Every row comes from one small tree of marks. The marks that hang from a mark follow it in brackets, in the order of their numbers. Every link used is in the known rows. Which tree was each row made from?
Known rows:
Z119[Z778[Z31[Z884[Z559]] Z996[Z522]]]: [ 1.60 -0.57  1.70 -1.86 -0.47  1.67 -0.19 -3.34 -0.36  0.79  1.58  0.37
  1.84  0.41 -0.22  0.43  2.74 -1.91 -1.43 -2.17 -0.15 -3.97 -0.74  3.86
  1.14  3.92 -0.10 -2.74]
Z31[Z778[Z996] Z884[Z119]]: [ 3.38  0.86  2.59 -0.08 -0.44  2.57  1.41 -1.21 -2.63  1.18  3.87  4.25
  0.61  3.35 -1.41  1.80  2.72 -0.02  0.16 -2.13  1.66 -0.75 -0.41  3.55
 -1.46  3.55 -1.94  0.17]
Z559[Z522[Z119 Z996] Z778[Z31[Z884]]]: [ 0.09  0.48  0.91  2.98  1.70 -0.63 -1.09  0.97  1.89 -0.23  1.91 -0.70
  0.33  1.63 -1.94 -1.99  1.98 -4.07 -4.52 -0.26 -2.37 -1.38 -4.98 -0.79
 -2.08 -2.79  0.89  0.41]
Z119[Z778[Z522]]: [ 2.52  0.33 -0.57  0.93 -0.91 -1.30 -0.41 -4.92  1.27 -1.52 -0.47  1.36
 -0.68 -1.44 -0.91 -0.17 -0.79  0.57 -2.45 -2.25  1.91 -2.64  1.48  2.48
  0.31 -0.25 -1.74 -3.18]
Z522[Z119 Z996[Z778[Z31]]]: [ 0.39  2.52 -0.32  2.28  2.08 -3.79 -0.01 -1.00  1.72 -1.67  3.87  0.54
 -0.71  1.21 -4.88 -2.56  1.22 -1.84 -4.33  0.39  0.47 -0.65 -3.55 -0.85
 -2.03 -1.21 -1.40 -0.46]
Z778[Z31 Z996[Z559[Z522[Z884]]]]: [-1.40 -1.20  2.15  1.92 -2.04  0.40  0.62 -4.28  0.93 -0.35  0.25  1.18
 -1.82  1.32  0.86 -3.07  0.72 -1.81 -5.14  0.68 -1.45 -2.73 -1.15  0.59
 -0.03  2.45  2.38 -4.05]
Z559[Z31[Z119 Z522[Z884]]]: [ 1.47  0.66  0.22  1.56 -0.15  1.16 -1.24 -1.48  3.36 -1.13  2.70  3.62
  0.84  1.00 -0.42  0.66  1.43  1.95 -2.59  0.57  0.54 -2.12 -0.77  1.44
  2.39 -2.40 -1.69  3.44]
Z884[Z119[Z778]]: [ 2.78  2.33 -0.79  0.64 -1.32  0.93 -0.04 -1.99  0.72 -0.72  1.58  0.69
  0.53  0.26 -1.60  1.14 -0.04  0.36 -1.46 -1.91 -0.34 -1.83  1.55  2.40
 -1.37  0.36 -3.03 -2.08]
Z31[Z778 Z884]: [ 2.49 -0.83  2.74  1.52  1.79 -0.18  0.97 -2.49 -0.84  0.61  3.37  2.21
  1.27  2.82 -3.41  1.19  1.60  1.00  0.33 -1.63  3.40 -1.55 -1.71  1.33
  0.20  0.14 -2.22 -0.05]
Z119[Z559[Z31 Z522] Z778[Z996]]: [ 2.29  3.14  1.13  1.33 -3.58  0.10  0.04 -3.64  0.15 -0.90  0.25 -1.12
  0.04 -1.18  3.03 -1.67  0.74 -2.34 -3.48 -4.09 -1.30 -4.98  2.65  3.78
  0.93 -0.76  0.09 -1.84]
Z996[Z31[Z119 Z522[Z884]]]: [ 0.41 -1.27  0.11  1.54  0.68 -0.44 -2.51 -2.08  2.35 -1.42  2.19  3.00
  0.25  0.51 -2.37  0.98  0.63  2.83 -1.57  0.74  1.51 -1.35 -1.64  1.22
  2.44 -2.10 -2.14  4.64]
Z996[Z119[Z559[Z31 Z778[Z522]]] Z884]: [-1.99  3.10 -4.54  0.80 -1.50 -0.59 -0.27 -0.86 -3.78 -1.52 -0.58 -2.35
 -1.93 -2.52  1.30 -1.96  0.73 -0.04 -2.57 -1.38  0.95 -0.77  2.43  3.38
 -1.03 -0.52  1.76 -0.73]
Z522[Z119 Z996[Z31[Z778]]]: [ 0.45  0.57  1.77  2.62  1.57 -4.34 -0.29 -0.57  0.84 -1.60  5.07  0.32
 -1.09  1.53 -4.61 -0.21 -0.17  0.09 -1.20  0.10  1.23  0.01 -2.24 -0.17
  0.49 -3.02 -1.91  3.14]
Z996[Z778]: [ 1.56  3.83 -0.16  1.17  1.59 -1.40  0.81 -3.40 -0.69 -0.50  2.26 -0.11
  0.09  1.60 -4.81 -0.43  0.09  1.18 -2.73 -1.22  3.92 -1.33 -1.15  0.88
 -1.43 -0.40 -2.30 -1.31]
Z559[Z31 Z522]: [ 1.12  4.04  0.72  1.80 -0.44  0.52 -0.26 -3.09  1.74  0.50  1.99 -0.87
 -0.07  1.52 -0.08 -2.13 -0.06  0.14 -3.30  0.98  0.79 -1.28  0.18  0.49
  1.06 -1.83  0.00 -1.11]
Z559[Z31[Z522]]: [ 0.39  2.50  0.99  0.76 -0.25  0.14 -1.06 -2.84  2.47 -0.65  2.81  1.32
  1.58  1.45 -1.61 -0.48 -0.62  1.83 -2.07  0.47  2.92 -1.99 -1.37  2.38
  2.68 -1.48 -2.29 -0.14]
Z559[Z522]: [ 1.71  1.60  2.08  1.31 -0.24  0.48  0.05 -4.52  0.99  0.13  0.75 -0.30
 -0.25  1.57 -2.47 -0.64 -0.96  0.04 -2.56  0.05  1.03 -1.12 -0.28  0.76
 -0.12 -1.70 -0.90 -1.40]
Z559[Z522[Z884] Z778[Z31]]: [-0.30  0.70 -0.39  1.70  1.06 -0.76  0.87 -1.42  1.82 -1.26  0.78 -1.16
 -0.63  0.93 -0.47 -3.32  0.99 -1.37 -6.42  0.45 -0.50 -3.47 -1.61  0.06
 -0.64 -0.05  0.89 -1.05]
Z559[Z31 Z522 Z778]: [ 0.40  5.71 -0.74  1.79  0.37  0.92  0.54 -0.79  0.61 -0.10  1.54 -2.59
  0.26  1.16 -0.02 -2.10  0.02 -0.79 -4.79 -0.36  0.88 -2.30 -0.22  1.30
 -0.16 -2.01  0.26 -0.56]
Z559[Z522[Z119]]: [ 1.79  0.86  1.80  2.22 -0.01  0.20 -0.41 -3.64  2.46 -1.00  1.70 -1.07
 -0.46  0.79 -2.67 -0.19 -0.58 -0.31 -2.61 -0.08 -0.40 -1.15 -0.46  0.09
 -1.03 -3.04  0.00  1.55]
Z559[Z31]: [ 0.93  3.96  0.37  1.67 -0.25 -0.07  0.00 -2.43  0.47 -0.40  3.67  0.03
  0.93  1.57 -0.97 -1.73  0.01  1.62 -2.23  0.76  2.14 -1.84 -0.16  1.23
  0.67  0.11 -1.33 -2.69]
Z119[Z559[Z31[Z522[Z884]]]]: [ 0.70 -0.92  1.80  1.42 -1.69 -0.28 -1.47 -3.26  2.68 -2.07  1.94  0.56
  1.01  0.26  0.40 -1.17 -0.06  1.05 -2.47 -1.76  0.47 -3.60 -0.54  1.92
  2.59 -3.09 -0.51  1.65]
Z559[Z522[Z119[Z778[Z31]]]]: [ 1.15  0.10 -0.74  2.33  0.16 -1.65 -0.50 -2.78  4.22 -1.87  1.12 -1.01
 -0.20 -1.32 -0.87 -1.64  0.92 -1.86 -3.88 -0.44 -1.76 -3.50  0.04  0.55
 -0.02 -1.08 -0.40 -0.06]
Z996[Z31 Z119 Z559]: [-3.07  2.18 -1.88  2.48  0.18 -0.25 -0.72 -2.77 -2.46 -0.05  1.69 -2.36
 -1.30 -0.12 -3.77  0.42 -0.88  2.40 -0.30  1.21  2.23  1.23 -0.40  1.55
 -1.02  0.03 -0.25 -1.76]
Z31[Z778[Z996[Z522 Z884]]]: [ 0.04  0.68  2.36 -0.99 -0.72 -1.88  1.28 -4.31 -2.31  0.08  1.55  1.72
 -0.96  2.17 -1.82  0.19  0.83  0.78 -1.93 -0.21  2.47 -2.19 -0.39  2.26
  1.19  3.19 -1.18 -0.05]
Z996[Z559[Z31[Z522]]]: [-1.48  1.54  0.95  1.98 -1.11  1.38 -1.32 -3.23  2.29 -0.29  1.59  0.67
  0.97  1.14 -1.29 -0.19 -1.40  1.11 -1.49 -0.03  1.95 -1.11 -1.42  2.01
  2.50 -1.57 -1.01 -1.70]
Z522[Z119 Z884[Z559[Z31]]]: [ 1.24  0.13  1.14  1.00 -0.40  0.27  0.35 -0.70  2.18 -1.62  4.97 -1.79
  0.07  0.89 -0.78 -0.28  0.80  0.38 -2.21 -0.21 -0.95 -2.19  0.65  0.03
  0.76 -2.97  1.95  1.96]
Z778[Z31[Z119] Z522[Z884[Z559]]]: [ 2.25 -2.73 -0.28 -0.64  0.10  2.24  0.09 -2.85  1.05 -1.25  1.79  3.83
 -1.26 -0.80 -0.03 -0.96  1.83 -0.65 -1.88  0.40 -0.67 -0.31  2.44  2.29
  0.79  1.33  1.05 -0.07]

Write each row's tree:
[ 2.41 -0.42  1.56 -1.15 -1.25  2.99  0.78 -1.47 -0.04 -0.31  3.09  0.35
 -0.24  2.05 -1.97  1.30  0.04  0.24 -0.87 -0.84 -1.17 -0.03  1.58  1.42
 -0.85 -0.56  0.06 -0.20] -> Z522[Z884[Z119 Z559]]
[ 3.07  0.49  0.95  0.18  0.83  1.85  2.25  0.07  0.31 -0.39  5.00  2.11
 -0.17  1.48 -0.72  1.40  2.50  0.27 -0.50 -0.99  0.33 -1.06  2.87  1.88
  2.06 -1.56 -0.38  3.96] -> Z522[Z884[Z559[Z31[Z119 Z778]]]]
[-2.01 -2.52 -0.66 -0.29 -0.62 -3.22 -2.75 -0.83  2.08 -1.94  1.41 -1.97
  0.19 -1.49 -2.58  1.88 -0.88  0.43  0.36 -1.39  0.75 -2.43  0.02  1.68
  4.06 -3.69 -0.60  3.38] -> Z996[Z31[Z522[Z119[Z778]]] Z884[Z559]]
[ 0.32 -0.03  0.31  0.64  0.36  1.84 -3.72 -1.21  1.01  0.93  2.58  2.00
  1.62  1.98 -2.29  1.22  0.70  2.19  0.77  0.27  2.12  0.65 -3.01  2.01
  1.22 -0.41 -2.14  2.78] -> Z996[Z31[Z522 Z884[Z119]]]
[ 1.36 -0.16 -1.83  0.75 -0.20 -1.80 -0.50 -4.37  1.99 -1.78  0.14  2.08
 -0.56 -1.85 -0.03 -2.45  0.37 -0.23 -3.31 -0.69  1.42 -2.93  1.21  2.63
  0.77  2.42 -1.39 -4.38] -> Z119[Z778[Z31 Z522]]
[-0.03  2.11  0.42  0.17 -0.62 -0.60  1.33  0.18 -0.77  0.10  3.91 -1.36
 -1.36  1.74 -2.51  0.47  0.70 -0.45 -2.45  0.86 -0.93  0.42 -0.46  0.42
  0.14 -3.87  0.87 -0.77] -> Z522[Z884[Z559[Z31]] Z996[Z119]]
[ 1.40 -1.56  3.58  2.65  0.61 -1.98 -1.67 -1.96 -0.57  0.99  1.71 -0.13
 -0.66  1.64 -1.87 -0.79  0.97 -2.32  0.03 -2.55  0.07  0.13 -2.25  0.25
  1.30 -4.46 -0.32  2.90] -> Z119[Z559[Z522[Z996[Z31[Z778 Z884]]]]]
[ 2.94 -1.96  1.89  1.04 -0.11  1.42 -0.81 -1.90  2.41  0.33  0.97 -2.27
  0.86 -0.08 -1.71  2.52  1.14 -2.40 -0.29 -3.57 -1.77 -2.36  0.10  0.88
  0.17 -4.71  0.97  2.04] -> Z31[Z884[Z559[Z522[Z119[Z778]]]]]
[ 1.65 -2.42  3.75 -1.10  0.46  2.69 -1.09 -2.90  0.57  0.84  2.12  1.32
  2.62  2.25 -3.84  2.96 -0.07  0.27  1.38 -1.99  2.60 -1.09 -2.09  3.00
  2.27 -2.21 -1.43  0.22] -> Z31[Z522 Z884[Z559]]
[ 2.25  2.42  2.83  1.37 -0.09  0.76  1.15 -1.94 -0.56  1.89  3.14  1.96
  0.08  3.02  1.02 -0.64  2.92 -0.88 -2.09 -1.14  2.07 -2.23 -0.87  2.08
  1.43  0.65  0.30  0.87] -> Z559[Z31[Z778[Z996] Z884] Z522]
[ 0.75  0.73 -1.81  0.63 -0.07 -1.56  0.30 -4.14  1.30 -1.00 -0.13 -2.08
 -1.01 -0.87 -2.59  2.02  0.89  1.99 -3.62 -0.64 -0.32 -2.91 -0.31  0.88
 -0.94 -1.38 -1.08  1.30] -> Z996[Z119[Z778] Z522[Z884]]
[ 1.28  5.00 -1.75  1.43  0.36  3.54 -0.62  2.14 -1.10  1.03  3.41 -0.29
  1.86  2.24  0.34 -0.45  2.31  0.11 -2.09 -0.97  0.41 -0.94 -1.28  1.91
 -2.11  0.64 -0.48 -0.38] -> Z559[Z31[Z884[Z119]] Z778]
[ 2.22 -3.72  2.53  2.50 -2.10 -2.16 -1.60 -3.74  2.07 -3.26  0.86  1.26
 -2.25 -0.93 -0.98 -1.43 -0.51 -1.65 -3.23 -2.56 -2.77 -1.19 -0.63 -0.19
 -1.33 -4.66  1.35  1.23] -> Z778[Z522[Z119[Z559] Z884 Z996]]
[ 3.02 -2.46  1.28  0.61 -3.72 -1.49 -0.10 -5.44 -0.23 -2.84 -1.15  1.88
 -1.47 -2.34  2.09 -0.91  0.42 -0.82 -3.69 -5.24 -0.56 -5.35  2.40  3.72
 -0.14  0.66  0.37 -2.45] -> Z119[Z559 Z778[Z522[Z884] Z996]]
[ 0.80  1.72 -2.51  1.74 -2.06 -2.54 -1.92 -0.57  0.88 -0.49 -0.42  3.61
 -1.93 -1.14  1.65 -1.07  1.34 -1.29 -2.70 -0.19 -1.42 -0.62  1.06  0.65
  1.69 -2.35 -0.93 -1.73] -> Z559[Z31[Z119[Z778[Z522[Z996[Z884]]]]]]
[-0.39  1.87 -2.56 -0.03  0.68  1.25  0.82 -1.21 -3.92 -0.14  1.01  1.85
 -0.58 -0.44 -0.28 -1.20  3.16 -0.69 -3.65 -0.58  2.40 -1.65 -1.34  4.85
 -2.80  5.20  0.86 -2.96] -> Z559[Z778[Z31[Z884] Z522 Z996[Z119]]]
[ 0.09 -1.69 -0.24  3.40 -0.40 -0.86  0.38 -2.61  3.17 -1.94  2.44  1.10
 -2.93 -0.37  0.77 -1.09  0.73  0.48 -2.85 -0.74  0.19 -0.82  0.95 -0.34
  0.82 -2.01  2.59  2.80] -> Z996[Z559[Z31[Z778[Z522[Z119 Z884]]]]]
[ 0.60 -0.02 -0.56 -0.34  2.35 -0.94  0.19 -2.77  2.78 -1.55  3.26 -2.41
 -0.82  0.33 -3.52 -1.01  2.09 -0.66 -4.07 -0.06 -0.26 -1.59 -1.22 -0.58
 -0.60 -0.60  1.68  4.16] -> Z996[Z522[Z119 Z884[Z559]] Z778[Z31]]
[-0.22 -1.39 -0.36  2.35  0.97 -3.55 -2.68 -2.59  2.68 -3.28  2.22 -1.66
 -0.59 -1.13 -3.35 -0.38  0.42  1.27 -2.62 -2.81  1.64 -2.51 -2.21  0.34
  0.84 -4.72 -0.19  7.51] -> Z996[Z31[Z522[Z119[Z559] Z884]] Z778]
[ 0.98 -0.79  2.33 -1.10  1.34  3.04 -0.35 -0.55 -0.55  0.33  1.70 -0.33
  2.91  1.88 -3.80  2.91 -0.02 -0.70 -0.14 -3.39  2.62 -2.04 -2.47  3.80
  1.07 -2.37 -1.19  0.72] -> Z31[Z522 Z884[Z559[Z778]]]
[ 0.18  0.39  2.34 -0.15 -0.97 -2.60  2.12 -2.69 -3.30 -0.41  2.52  2.85
 -0.82  2.37 -1.81 -0.12  0.73  0.60 -1.40 -0.73  3.14 -2.54  0.14  2.56
  0.98  3.07 -1.61 -2.26] -> Z31[Z778[Z996[Z884]]]
[ 1.59  2.63  1.39  1.96 -1.71  1.13 -0.73 -3.79  0.88 -0.32  1.24 -1.77
  0.13  0.09  0.99 -2.51 -0.15 -0.97 -2.21 -1.44 -0.58 -1.85  1.57  1.65
  0.72 -2.57  0.50 -0.43] -> Z119[Z559[Z31 Z522]]
[-2.97  2.20 -0.89 -2.50 -1.09 -0.60 -0.46 -2.81 -4.91  0.80  1.53 -2.68
 -1.73  0.24 -2.38  0.99  0.53  1.46 -0.39  1.53  1.76  0.47  0.63  3.18
  1.01  2.38  1.27  0.55] -> Z778[Z996[Z31 Z119 Z522 Z884[Z559]]]
[ 2.27  2.11 -1.15 -1.31 -1.76  2.41 -0.43 -1.32  2.69  0.05  2.07 -1.99
 -0.07  0.20  1.30  0.97  1.27 -0.12 -2.50 -1.36 -2.79 -1.83  2.38  1.30
  1.03 -1.24  0.62  2.06] -> Z996[Z522[Z884[Z119[Z778] Z559[Z31]]]]
[ 1.51  1.84  1.28  1.45 -0.64  1.48  0.27 -2.89 -1.03 -1.27 -0.35 -2.89
  0.37 -0.23 -1.22 -1.05 -0.90 -2.14 -3.04 -3.72 -0.34 -2.70  0.81  2.69
 -1.62 -2.66 -0.11 -0.37] -> Z119[Z559[Z522 Z778]]
[-1.88  2.73 -1.90 -1.20 -0.60  1.54 -0.98  1.44 -2.41  0.93  0.67 -3.72
 -1.35  0.88 -0.70 -0.49 -0.43 -1.50 -1.34  0.03 -0.80  1.28  1.55  1.38
  0.19 -1.36  1.70  1.63] -> Z996[Z31 Z884[Z119 Z559[Z522 Z778]]]
[-0.86 -0.59 -1.41  2.79 -1.42 -0.33  0.62 -3.54  1.34 -0.27 -2.13 -2.54
 -2.51 -0.97 -1.37  1.62 -0.11 -0.44 -3.50 -1.45 -1.86 -1.77  0.52 -0.05
 -1.04 -3.58  1.08 -0.81] -> Z996[Z119[Z778] Z559[Z522[Z884]]]
[ 2.17  2.46 -1.30  1.36 -0.42  0.92 -1.31 -1.40  3.33 -1.05  1.63  2.82
  1.79 -0.83 -0.37  1.70  1.08  0.89 -1.54 -1.50  0.82 -3.08  0.79  3.44
  2.71 -2.26 -3.74  2.02] -> Z559[Z31[Z119[Z778] Z522]]
[ 1.11  0.96 -2.31 -1.08  1.16 -0.28  1.71 -3.34 -1.65 -0.52  0.84 -0.90
 -3.08 -0.48 -3.98  1.29  0.80  0.72 -2.67 -1.43  2.89  0.97  1.56  1.69
 -1.48 -2.02  1.48  1.70] -> Z996[Z119 Z778[Z522[Z884[Z559]]]]
[ 4.08 -1.77 -0.59  0.88 -2.46  2.56 -2.34 -3.33 -0.02 -0.36 -0.97  1.87
  0.20 -1.84  1.42  0.74  1.32 -1.12  0.37 -5.07 -1.26 -1.24  2.08  3.46
 -1.52 -0.32 -0.69 -0.69] -> Z31[Z884[Z119[Z559 Z778[Z522]]]]
